Known rows, with every step that occurs
E, L, Q, J, V: [-10.1  -5.1   2.1  -3.0  29.2   7.1  14.6 -16.0   6.7   7.2  32.4  -9.0
   8.3  15.2  -2.8  17.9 -55.5 -20.0 -14.1   4.0  -9.0  -2.7]
V, L, E: [  1.5  14.3  -8.3  -7.7 -17.3  -3.9  -7.3  22.4   0.7   4.4  -8.0  12.3
   4.0 -22.1   5.9   2.8  21.4  29.9 -12.7 -13.3 -18.5 -14.8]
Y, A, E, J, V, L, Q: [ 10.2   4.6 -11.4  -3.4   3.6   5.4  10.5  17.3   2.9   2.1   8.4   3.0
  -1.8   0.9  24.6 -11.2 -24.5  -9.7  -1.1   0.5  -3.6 -11.7]
L, V, J, Y: [ 15.9 -35.5   6.5  -2.8  15.7  -1.6  -4.3  13.5  -3.2   6.2   2.3  -6.4
   4.2   7.2   2.3  -9.8  66.6   4.6  -1.7   7.9  29.8   6.1]
L, V, J: [ 25.1 -12.9   9.5  -6.6  14.3  -3.1 -17.1  37.1   3.5  12.3  -7.9  -0.8
   3.9   8.6 -18.5  -5.6  15.1   9.9  -0.9   9.7  27.2 -12.0]
Y, A: [ -1.2  -5.0   3.6  -0.9 -22.7  -1.1 -14.5  45.8   0.4   7.0 -19.0  -5.1
  -2.8  -4.9  -7.0   0.1  -3.8  -0.4   4.2  10.6  -6.3  -7.2]
V, L, E, J, Q: [-14.8  -9.2 -23.9  -8.3   3.5   3.8   5.9 -19.5   7.4   7.8 -21.1   8.4
   0.8  -8.1   5.9  11.6  23.6   9.2  -8.9  -3.0 -21.8   6.4]
E, L, V: [  9.9   5.1  26.0  11.3  46.4  -5.3 -15.9  35.2  13.8  -6.9  -0.8  -9.3
   2.6  13.2 -31.0   1.2  -3.0  -9.5 -17.4   0.4  14.0 -13.3]
Q, J: [-11.1   1.7 -15.7 -11.2 -12.7   1.6   6.1 -30.3  -0.4  40.2  -7.5   0.6
   5.8   8.4 -19.3  20.9 -51.9  -0.2   1.3   5.0  -4.7  10.1]
L, Q, J, E: [ -6.6   4.2 -19.7  -4.1  -8.4  -0.6  13.8  -4.3   0.3  21.4  -0.6   0.4
   1.0   3.3   2.3  19.5 -49.5   4.4  10.2   9.8 -13.1   9.6]
Y, A, E: [  3.8  11.3  -4.9  -1.8 -55.7  -4.2  -6.2  -1.3  -8.1  -6.4 -13.1   2.4
  -3.6 -16.0   4.4  -4.4   4.6   4.4  21.8  -7.4  -8.7  -5.2]
J, Y, A, E, L: [ -9.4  16.4  16.4  13.9  -5.2  -1.5  -1.9  -5.0  -7.2 -34.0  14.9   1.3
  -6.4  -7.3   6.7  -9.3  21.1  -3.6  -2.1 -11.6  -2.6   2.6]
A, E, L, V, J, Q: [ 13.9 -12.8   9.1  -2.8  15.7  -1.7 -12.0 -11.1   4.6 -25.4  -3.8   1.2
   3.7  -3.1  -5.2   4.1  36.1  12.2   0.6   1.7  18.5  -0.7]
E, L, Q, J, Y: [-11.5  -4.7  -3.8   2.1  27.9   1.1  17.4 -31.7   0.5  15.0  20.5  -0.5
   3.8   8.9  12.1   8.6 -17.8  -5.8 -12.8  -0.3  -1.0  16.3]
L, Q, J, Y, A, E: [ -2.7   6.1 -13.7  -4.7 -35.6  -1.6  10.0 -52.7  -9.1   5.2  -5.2   3.9
  -0.4 -18.0  24.4  -5.1  -5.6  -0.8  20.6  -9.4  -5.8   4.7]
J, Y, A: [ -5.5 -23.7   3.0   1.0 -15.7   0.3  -5.9  22.7  -4.5   2.7  -8.8  -9.4
  -2.2  -5.3   9.5  -5.5  38.8  -3.1   2.8  10.0   1.0   4.9]
A, E: [  8.8  13.1  -6.9  -0.6 -51.8  -6.9  -0.3   2.4  -7.2  -2.9  -2.3   5.4
  -1.1  -4.8  -4.5   6.1   9.4   7.8  20.0 -11.6  -6.3   0.5]
Q, J, Y, A, E: [ -8.3  -0.5 -13.2  -5.9 -47.1   0.0   7.0 -61.5 -13.4   4.3 -10.2   0.6
  -0.7 -18.5  14.2  -4.8  11.1  -1.3  22.8  -8.4  -2.7   9.9]
V, J, Q: [  9.2 -27.2  -3.6  -9.6  -8.3   0.2  -9.9  27.4   1.6  -6.8  -6.0   2.2
   3.0   2.8  -0.7  14.8  36.0  19.3   2.0  12.8   6.5   7.8]
A, Y: [ 18.1  -5.7  11.0  -7.8 -29.8  -8.9  -7.7  -0.1  -5.8  14.8 -38.4  -7.3
   6.8   8.9 -13.2   0.2  17.7  10.3  14.9   1.8   9.8  23.0]

Rows
[-13.0  -5.3 -18.3  -5.0 -22.5   1.3  10.1 -17.1  -4.6  20.6  -7.9  -3.2
   1.2   3.2  -9.3  20.3 -31.5   4.1  12.2  11.4  -7.9  15.6]	Q, J, E
[  4.5  24.0  12.2  14.1  12.8  -4.8   3.8  17.6   2.3 -25.2  22.7   6.0
  -4.8  -2.5  22.4  -6.7  -9.5  -1.5  -2.9 -10.0 -10.2  -5.5]	J, Y, A, E, L, Q
[  7.5   2.4  21.5  13.7  40.3  -4.4 -11.7  32.4  10.6 -14.8  -1.2 -11.4
   0.3   8.7 -25.5   0.9   5.1  -7.0 -10.6   4.6  12.7  -8.7]	J, E, L, V
[-15.0 -21.5  -7.0  -6.3 -12.3   4.0   2.1 -27.5  -6.3  20.9 -12.4  -8.0
   1.2  -7.2   7.6  -0.5   3.9  -6.1   3.6   9.6   1.3  11.1]	Q, J, Y, A
[-12.5  12.1 -21.8   0.1 -28.9   3.3  11.2 -22.2  -3.1  18.4 -17.7   5.9
  -9.6   2.3  -3.3 -10.3 -17.6 -13.9  14.9  -6.8 -15.2   5.3]	Y, A, E, J
[  0.2   7.4 -15.7  -7.0 -33.1   0.8   9.4 -52.1 -11.5   3.6  -6.2   6.7
  -0.7 -20.8  29.7 -11.6  -2.0   4.4  16.9  -8.2   1.8   4.2]	V, L, Q, J, Y, A, E
[-11.2   3.6  -0.4  -3.8   9.5   7.7  13.6 -45.5   1.2  -2.3  26.9  -6.7
   5.8   0.8   8.4   8.3 -54.0 -21.3  -2.2  -2.1  -9.3  -6.5]	Y, A, E, L, Q, J, V
[-19.3 -13.5 -10.8   0.1  -5.4   3.7   6.1 -13.4  -1.7  14.7 -16.3  -1.6
  -3.9 -11.2  15.8 -11.7  33.8  -7.2  -1.3  -1.1 -17.5   3.1]	L, E, J, Y, A
[ 16.8 -17.2   1.0  -1.8  -1.4  -2.3  -8.2  39.9  -1.5  -1.3  -6.7  -3.9
  -0.2   3.3  -8.3  -1.5  26.7  12.1  10.0  15.2  16.8  -1.8]	L, V, J, E
[-15.7 -22.4  -8.1   1.3  -4.4   5.4   5.2   4.3  -2.7  16.3 -14.8  -6.8
  -6.1   2.5   8.2 -11.6  25.6 -15.4   0.9   8.9  -2.9  10.5]	E, J, Y, A
[-12.3 -15.6 -12.8  -3.0 -18.2   9.7  14.6 -20.7  -2.0   4.3   6.4  -9.4
  -1.7   9.1   1.1  -3.6  -0.4 -29.8   8.1  -1.5  -8.3   0.0]	Y, A, E, J, V
[ -2.4  29.5  14.5  13.6  -7.0  -4.5  -2.9  11.3  -2.6 -28.2  18.8   6.1
  -5.2   3.9 -10.2   2.1  -4.4   1.9  -3.0 -14.9  -6.5   0.0]	A, E, L
[  9.6  -3.1  -9.2  -2.9  23.4   5.2  11.0  44.5   8.6  12.7  14.8   1.5
   0.7  16.4  13.7  -1.1 -27.8  -9.2 -12.8   5.5  -2.0  -8.7]	E, J, V, L, Q
[ 18.0   6.6  19.4   2.0  18.1  -1.8 -18.2  10.5  -0.5 -15.1  -0.3   3.2
  -1.0  -3.0  -9.9 -19.0   7.6   7.1  -1.1   0.3  23.2 -16.9]	Y, A, E, L, V, J
[ 20.2  12.0  -3.6  -1.7   8.8  -3.6  -3.2  70.0   6.9   8.7   3.6   7.7
   0.5   7.2  10.0   3.0 -24.3  13.0  -8.7   4.3  -0.4  -9.8]	V, L, Q
[-11.6  34.6  -6.0  -1.1   9.0   0.9  10.1 -47.3   1.9  12.8   7.0   9.0
   0.8  -4.0   3.8   7.1 -85.2  -4.1  -0.9  -6.0 -13.0  -1.7]	Y, A, E, L, Q, J
[ 20.7   7.1  18.1   2.0  21.0  -3.4 -14.3  14.7   0.2 -13.3   6.0   4.6
   0.6   4.0 -15.0 -12.5  12.4   9.5  -3.7  -3.1  24.2 -13.2]	A, E, L, V, J
[ -9.3  10.8  15.9  16.9  13.1  -1.6  -2.0  48.3   0.4 -26.9  18.6  -2.3
  -6.6  10.0 -12.5   8.3  -0.7   2.0 -10.6   3.5  -8.6   5.3]	J, E, L
[ 10.8 -13.1  11.2  -3.2  13.7  -0.1 -16.7 -13.5   3.0 -28.3 -10.8  -0.3
   1.9 -10.5  -0.2  -2.0  34.3  10.5   2.1   5.0  16.4  -5.2]	Y, A, E, L, V, J, Q
[ 18.7   0.3  21.6   3.0  39.2  -2.0 -18.0  35.9   5.3  -6.0   5.2   0.8
   1.4  11.7 -21.4  -8.6   6.9   7.8 -13.0   5.9  24.9 -12.6]	E, L, V, J
[-14.0  13.7 -23.8  -5.2   0.2   3.4  10.3  -5.0   3.5  27.6 -14.1  14.1
  -3.1  -3.2  -0.8  -4.0  -6.0   6.2 -12.5 -11.2 -24.5  -3.0]	V, L, E, J
[ 10.9 -24.9  16.8   4.6  35.3  -0.7  -4.8  10.0  -1.5  -7.7  12.4  -5.5
   2.4  10.3   0.6 -12.5  60.4   2.0 -12.8   4.9  28.6   5.0]	E, L, V, J, Y
[ -4.0  14.1  17.2  11.0  -2.8  -0.2  -4.4  -6.9 -10.5 -34.9  18.0   5.4
  -7.0  -7.7   9.3 -15.7  25.8   4.0  -1.3  -9.6   4.1   1.5]	V, J, Y, A, E, L
[-18.7 -10.0 -22.3  -6.0   0.6   2.0   7.3 -18.2   9.8   9.3 -18.5   5.5
   1.1  -4.6   0.6  17.5  19.5   4.0  -4.7  -3.2 -28.8   7.5]	L, E, J, Q
[ -8.3   3.8  -2.0  -3.3  12.0   5.7  17.4 -42.9   2.7   0.3  33.1  -5.2
   7.3   8.7   4.3  13.9 -52.9 -19.1  -4.7  -5.2  -8.5  -2.5]	A, E, L, Q, J, V
[ -1.3   4.4  13.7   8.0  43.9  -1.5  -4.5  -8.8   9.1   0.0  -2.1  -9.7
   3.1   8.0 -27.8   5.1 -25.2  -8.4 -10.5   4.3  12.0  -3.6]	Q, J, E, L, V
[ -6.0  28.9  16.0  13.0 -10.3  -2.6  -7.3   6.6  -3.6 -31.5  11.2   4.1
  -7.2  -6.7  -4.7  -5.0  -7.3  -0.7  -0.4 -11.1  -9.1  -5.2]	Y, A, E, L
